Known rows, with every way that one mark hangs from another
[J_586 [J_777 [J_857 [J_907 J_35]]]]: [ 30  -7  -1 -40   3  39 -20   3   9 -12   2  45  29 -33 -27   9  17   9
 -16  -7  33 -31 -16 -10  -3 -14   8  27  10  -5 -41   5  -9  12  -3  12
 -10 -22  -9  10   6 -10 -22 -12  -9 -42   4  20 -12  14  -3   9   2  11
  -3   5   3]
[J_910 [J_777 J_586]]: [ -1   3   4  -9  12   9 -15   7   4  -7  15  20  23  23  10  -3  12 -17
 -11  25  -9   2 -19 -30   5 -46  26  30 -16 -15 -14  -6   6  -4   1   0
  15 -10 -12  10  -4  13 -23  -2  -5 -33  -5  24  -8 -23   5  -1   3 -28
   3   6 -37]
[J_910 [J_777 J_857]]: [  6   0   3 -15  12  16 -19 -19   6 -15  11  22  17  -6   1  -6  39  41
 -13  18  14 -13 -14 -30   6 -31  15  27   8 -51 -10 -18   4   3  -5   2
  10  -2 -21   5  -1  19 -10  13  -7 -26  -2  15  -4  -8   1  -7  10 -40
   1  -3 -20]
[J_318 [J_586 [J_777 J_857]] [J_907 J_35]]: [ 28 -14 -16 -24  18  31  27  41  16 -36   5  27 -23  -4 -35  21  -8  -1
  -7  27   7 -38 -12 -15  12 -16  -4  -5  27  23 -23 -31 -23  32 -33  11
  -3 -28 -35  11 -19 -16  37 -11 -25  -6  10  22  -5  23  -3  14  26   5
 -18 -47  -1]
[J_910 [J_777 J_586 [J_857 [J_907 J_318]]]]: [  8  -2   2  -4   8  28 -15 -18   5  -9  17  24  12   5  -1  10  17 -24
  -7  24  17 -12  -3 -23  10 -37  30  31  11 -32  -8 -11   5   9  10 -13
  24   2 -11  12  21  19 -40  10 -11 -13   8  22  -7 -15   0 -23   6 -18
  -2  11 -30]
[J_777 J_586 [J_857 [J_907 J_318]]]: [ 35 -10  -6  -5   5  31  -8 -26   9 -45  20  25  26  10 -12  19   9 -30
 -11  16  13 -16  13  -9  17 -33  26  31  41   6  -3  -6   0  24  -8 -13
  27  20  -3  13  12  12 -78  29 -10  -9  26  32 -15   2 -28 -47   9  14
  -4  28 -21]
[J_35 [J_907 [J_318 J_586] [J_857 J_777]]]: [-15   3  -7   1 -15  -2  -6 -12  -3  -3  -9 -11 -29   5 -22  19 -12  17
 -18  17   1 -36  43 -29  29  -3   9  16 -13   0 -17   1  -5  12 -35  -7
  -3  15 -20   8   1   1  56  -7 -20   6 -21  21 -12 -47   6   4   3  12
   1  -5   9]
[J_857 [J_907 [J_318 J_586]]]: [ 18   2  -4  -5  -7  19  -7 -32 -12   5 -10  30   5  22 -19   5  -9   4
  -7  11   7 -12  -9 -14  21 -21  19   8  16  -7  -5 -12 -12  22 -41  -8
  14  17   3   5   8  -9  17  17  -1  -4  -3  22 -25 -11 -17 -21  -7  -9
   3   4  -9]
[J_586 [J_777 [J_857 [J_907 J_35 J_318]]]]: [ 27  -4  -1 -38  -1  35 -14  -8   8  -6   4  45  25 -35 -30  14  10  12
 -16  -7  38 -33  -9  -8  -1 -13   8  28   3  -9 -37   5  -3  13  -5   7
 -15 -22 -11  12   7 -13 -22 -17  -6 -31   3  19 -16   7  -2   8   5  15
  -5   4   4]
[J_586 [J_777 [J_857 [J_907 J_318]]]]: [ 31  -3  -4 -37  -1  34 -17 -11   8  -9   5  41  26 -25 -27   9  12  26
 -16  -5  42 -40 -11 -11  -1 -19  11  28  12   0 -40   1  -5  10  -9   8
  -8 -19  -9  10   7 -10 -27  -8  -5 -38   8  20 -16   8   0   5   0   2
  -5   7  10]
[J_857 [J_777 J_586] [J_907 J_318]]: [  9  -5  -3  16  -9  15   8 -71  -3  18  13  17 -21  20 -14   9  -4 -36
 -15   7   1  -1  -1 -28  -2 -15  21  50   3 -11  -4   6  -9  20   5 -17
  25  20  11   9  31  13 -46   0  -5 -26  18  24 -19 -20 -36 -23  -5  29
   5   3 -13]
[J_907 J_35 [J_857 [J_777 J_586]]]: [-27 -13  -2  -5  -6 -19 -33   0   8 -10  11  16  -5 -22 -18  19   9 -22
 -22   9 -20 -18   4 -35   2  -4  -6  18 -58  -3 -12  24  -1  14  -2  -7
 -16  14 -19  11 -18  12 -12 -23 -13 -11 -12  25  -7  -8 -13  17  21  40
  10 -12 -21]
[J_910 [J_777 J_586 [J_857 [J_907 J_35 J_318]]]]: [  3  -2   3  -5   9  27 -15  -9   4 -11  14  32  13  -2  -3  14  13 -41
  -8  21  13  -4  -1 -18   9 -34  27  28   1 -36  -3  -7   7  12  13 -14
  19   2 -12  13  22  17 -40   2 -13  -9   6  20  -8 -14  -6 -19  11  -4
  -2   9 -36]
[J_35 [J_907 J_857]]: [-11  -2   3 -12  -9  17 -36   9   0 -26 -18   1  20  -6  -5   6   6  16
 -18   6  -3 -34  23 -30  39  -9   7  11  -2   4 -33  10  -7   3 -35   2
   2  21 -17   7  -3   3  61   8 -16 -14 -27  22 -10 -40  17  11  -7   8
   4  20  -1]
[J_35 [J_907 J_318 J_857]]: [-16   4   0  -8 -17   9 -23  -6  -4 -20 -14  -4  12 -10 -15  16 -10  27
 -19   9   4 -37  35 -24  43  -3  10   8 -20  -5 -25  11   3   4 -42 -10
  -5  19 -20   8   0  -3  57   1 -13   8 -30  19 -20 -51  12   7   1  14
   2  17   3]
[J_35 [J_907 J_318 [J_857 J_777]]]: [-20   4  -2   2 -19   5 -13 -25  -2 -10  -8  -9 -10 -11 -18  16  -4  25
 -22   7   4 -37  35 -31  31   1   6  23 -23 -16 -22  11   0   5 -30 -12
  -3  21 -19   8   7   5  49  -5 -15   0 -23  17 -16 -53   4   6   4  23
   4   5   6]
[J_586 [J_777 J_857]]: [ 32  -4  -4 -44   7  23 -13   5  13 -19  12  33  30 -24 -23   3  22  47
 -20  -3  31 -39 -16 -14  -4 -25   7  34  11   5 -42  -2  -1   5 -11  20
 -13 -27 -17   8 -14  -9 -28  -6  -6 -50   8  23 -12  11   1  13   4  -7
  -5   4   8]
[J_857 [J_777 J_586] [J_907 J_35]]: [  4 -12   3   8  -1  23  -1 -40   0  14   4  31 -13   6 -10  10   5 -77
 -15   1 -12   3 -15 -26 -10  -7  13  49  -3 -19  -7  14 -17  24  19  -7
  20  19   8  12  27  19 -37 -11 -11 -35  14  23 -12  -5 -38 -11  -4  46
  10  -5 -28]
[J_910 J_777]: [ -8   4   6 -14   9   9 -21  -9  -1   3   4  23  20   7   5 -13  23  30
 -13  18   0  -2 -27 -34   6 -34  17  21 -14 -42 -13 -11   3  -4 -13   3
   7  -6 -16   4  -4   9  17   0  -2 -36 -14  15 -10 -21   5   8   0 -45
   6  -5 -25]

Rows
[ 37  -7  -2 -40   4  39 -21  -7  10 -11   2  40  30 -25 -23   5  19  22
 -16  -6  38 -39 -18 -13  -3 -20  11  28  22   2 -44   0  -9   9  -4  14
  -5 -21  -6  10   6  -8 -25  -5  -7 -46  10  22 -11  13   2   7  -2  -1
  -5   9   7] | [J_586 [J_777 [J_857 J_907]]]
[-15 -22  -6   8   1  13 -10 -15  10 -32   7   8  -8 -24 -18  12   9  23
 -17  16 -16 -37 -10 -43  25   6 -17  -3 -22 -17 -16  -4 -14  18 -27 -14
   0  13 -31   7  -9  10  42  -1 -16  -3  -5  15  -8  -3 -13  20  24  28
  -2 -30  -9] | [J_318 [J_907 J_35 [J_857 J_777]]]
[-38  -3  -4  -1 -20 -32 -19 -37   0   0  10  18 -18 -37 -33  29  -3  35
 -24   6  -8 -25  14 -29   9  11 -12  10 -82 -39   0  21  10  15 -20 -21
 -33  12 -26   7 -16  -1  13 -28  -7  19 -21  15 -21 -23 -19  18  30  42
  11 -23  -4] | [J_907 J_35 J_318 [J_857 J_777]]
[ -8 -20 -18   5   7  -2   8  16   9 -24   3   6 -48   5 -27  18  -5  -2
  -9  36 -20 -36   0 -37  19  -7 -11 -12  -1  17  -7 -26 -24  33 -39  -5
   2   4 -33   9 -22   1  60  -3 -26   9   0  23  -1   9  -8  12  29   9
  -8 -51  -6] | [J_318 J_586 [J_907 J_35 [J_857 J_777]]]
[ 24  -6  -5 -12   2  24  -7 -30   1 -28   2  35   7 -11 -25  17  16  14
 -11   7  14 -15   5  -5  16 -11   9  16  32 -28   3 -15  -7  31 -23  -6
   6  19 -14   8   6   4 -13  21 -11   3   9  19 -17  11 -25 -30  15   6
   0  -2 -10] | [J_777 [J_857 [J_907 J_35 [J_318 J_586]]]]
[-22  -2 -10   3 -19 -32 -22 -58   1   3  16   0 -16 -13 -25  14   3  70
 -24  12   2 -37  16 -37  10  -5  -2  15 -50 -17 -10   7   9   7 -30 -20
 -16  15 -17   4 -14   6   3  -2  -4   3 -11  20 -18 -27 -11   4  18   6
   7  -9  10] | [J_907 J_318 [J_857 J_777]]
[ 34  -7  -6 -13   2  22  -7 -41   2 -30   4  28   9  -1 -22   9  20  32
 -10  11  20 -25   9 -11  18 -20  13  20  47 -23  -2 -22  -9  27 -29  -6
  15  21  -9   6   7   7 -19  33 -10  -5  14  22 -15   9 -20 -38   8 -12
  -2   6  -2] | [J_777 [J_857 [J_907 [J_318 J_586]]]]
[ 18  13 -12 -26  -1 -11  15   0   0  -2   7  23  -3  19 -30  12 -19  49
 -15  16   7 -20  -3  -8   8 -30  12  12 -15  15 -11 -15   4  13 -46   5
 -16 -21 -17   6 -27 -25   9 -10  -1  -8  -6  24 -26 -15 -10   1  10 -19
  -3 -17   5] | [J_907 [J_318 [J_586 J_777]]]
[ 23  -8   0 -13   0  30 -13 -42   1 -32   5  39  21 -22 -21  12  23  20
 -12   1  17 -20   2  -7  18  -6   5  18  27 -42   1  -7  -4  24 -20  -9
   6  22 -13   6  12   5 -23  22  -8  -2   7  16 -19   7 -26 -30  13  12
   2   6 -10] | [J_777 [J_857 [J_907 J_35 J_318]]]
[-21  -2 -12   7 -17 -34 -20 -45   4  -5  22  -2 -14  -3 -24  19  -6  36
 -22  18  -2 -34  23 -36  11 -15   6  23 -49   3  -7  11  11   9 -22 -21
  -9  17 -15   9 -14   7 -21  -5  -6   6  -4  26 -17 -27 -15  -1  20  18
   5  -2   0] | [J_907 J_318 [J_857 [J_777 J_586]]]
[ 14 -12   0  11  -1  22  -3 -53  -1  15   9  17 -12  20  -4  -2  11 -51
 -14   6  -6  -4 -19 -34  -9 -17  20  50  16  -3 -13   5 -20  18  12  -5
  32  22  14   9  28  22 -49   7  -7 -47  23  26  -8  -8 -30 -20 -12  22
   7   5 -17] | [J_857 [J_777 J_586] J_907]
[ 22  10 -14 -27   1  -8  18  -5   3 -10  11  22  -6  13 -33  15 -11  52
 -15  16  15 -25   1  -7   9 -26  12  14  -3   8  -8 -19   4  17 -44   4
 -14 -20 -19   6 -24 -21  -3  -5  -5  -4   0  24 -23  -8 -11  -5  13 -18
  -5 -16   8] | [J_907 [J_318 [J_586 [J_777 J_857]]]]
[-11   5  -6 -16 -15   7 -15  18  -2  -9 -15  -2  -6  -4 -25  20 -20   7
 -16  15  13 -45  40 -21  34 -11  13   3 -16  20 -31   5  -1   9 -42  -2
 -10   2 -21  10  -5 -15  64 -12 -19   9 -29  23 -16 -44  21  14   1  10
  -3   5  10] | [J_35 [J_907 [J_318 [J_586 J_777]] J_857]]
[  4   1   1  -8  -8  19  -6 -14 -12   6 -15  42   4   5 -25  15 -13 -28
  -7   7  -1  -1  -6  -7  21  -9  11   4  -5 -23   0  -3  -9  27 -32  -9
   3  13  -3   8   8 -12  22  -4  -4   8 -10  19 -27 -12 -23 -12  -1  16
   5  -6 -18] | [J_857 [J_907 J_35 [J_318 J_586]]]
[-14 -12  -8   1  -6 -22 -34 -20   8  -9  16   1  -3   0  -9   6  16  16
 -22  15 -12 -32   3 -45   1 -21   3  25 -25  16 -20  10  -5   7 -10  -5
   1  19 -10   9 -19  16 -20   4 -10 -25  -3  31  -3 -10  -8   4  10   5
   7   3  -7] | [J_907 [J_857 [J_777 J_586]]]
[ 10  -2   1 -10  16  19 -15  -2  10 -23  23  19  19  11   3   4  27  -9
 -11  25   7  -9  -8 -27   4 -44  25  33   9 -23  -9 -13   7   5   6  -2
  19  -5 -17  10   1  22 -48  13 -12 -26   7  24  -3  -9   0 -15  10 -29
  -2   7 -33] | [J_910 [J_777 J_586 J_857]]
[  1  11  -5 -18   0 -18  22  12  -4 -12   0  34  -6   7 -32  23 -21  17
 -14  15 -17   3  -1  -1  16 -11   1   4 -33 -22  14  -7   7  23 -50  -1
 -25  -8 -24   5 -30 -22  18 -19  -4  17 -17  20 -31 -16 -27   1  20  11
   4 -32 -18] | [J_907 J_35 [J_318 J_586]]
[-33  -1 -13  -3 -16 -42  -5 -13  -1  10   8  14 -44 -17 -40  33 -14  16
 -19  18 -10 -23  22 -25   5   3  -7   3 -67 -15   5   6   4  25 -29 -16
 -32   6 -28   9 -25  -6  25 -29 -15  31 -18  21 -17 -15 -16  12  32  31
   6 -38  -3] | [J_907 J_35 [J_318 J_586] [J_857 J_777]]
[ -3   0   5 -10   3  28 -21 -31   0  -2   5  35  11 -17  -8   5  25   6
 -10  14  20 -10  -9 -21  10 -20  16  23  -2 -65  -5 -12   2  10   1 -11
   9   3 -18   8  22  16  -2   4 -10 -10  -4  10 -10 -13  -2 -10  10 -19
   1  -3 -23] | [J_910 [J_777 [J_857 [J_907 J_35 J_318]]]]
[-31   1  -3 -12 -17 -24 -34  -5  -1 -17   2  28  17 -34 -32  29 -11  32
 -20   7  -8 -24  15 -18  29   3  -7 -10 -75 -28  -3  21  17  12 -39 -20
 -34  11 -29   9 -26 -13  25 -20  -3  32 -32  18 -27 -23  -7  16  26  30
   8  -6 -11] | [J_907 J_35 J_318 J_857]
[-32 -12  -1  -9  -8 -22 -35 -12   4  -4   4  19  -7 -34 -20  13  18  15
 -23   3 -17 -21  -3 -39   1   8 -14  13 -58 -26 -14  21  -4  13 -10  -5
 -22  15 -22   7 -20  11  14 -21 -12 -13 -19  19  -9  -7 -11  23  20  32
  12 -18 -11] | [J_907 J_35 [J_857 J_777]]
[-18   0 -19   1 -15 -45  -9 -35  -1   8  12  -3 -42   6 -31  17  -7  54
 -19  26   0 -36  25 -35   7 -14   3  13 -39  10  -3  -7   1  19 -38 -12
 -14  11 -19   7 -23   0  16  -6 -11  12  -7  26 -13 -18  -9  -1  23  -4
   3 -24  11] | [J_907 [J_318 J_586] [J_857 J_777]]
[  2  12  -7 -30  -2 -10  20  20  -1  -1   3  41  -8  -2 -37  28 -25   5
 -15  11  -3  -7  -4   0   8 -13   2   7 -43  -9  -3  -2   6  21 -38   5
 -33 -28 -24   8 -28 -30  17 -38  -6   9 -17  20 -30 -13 -19  14  20  16
   0 -32 -10] | [J_907 J_35 [J_318 [J_586 J_777]]]
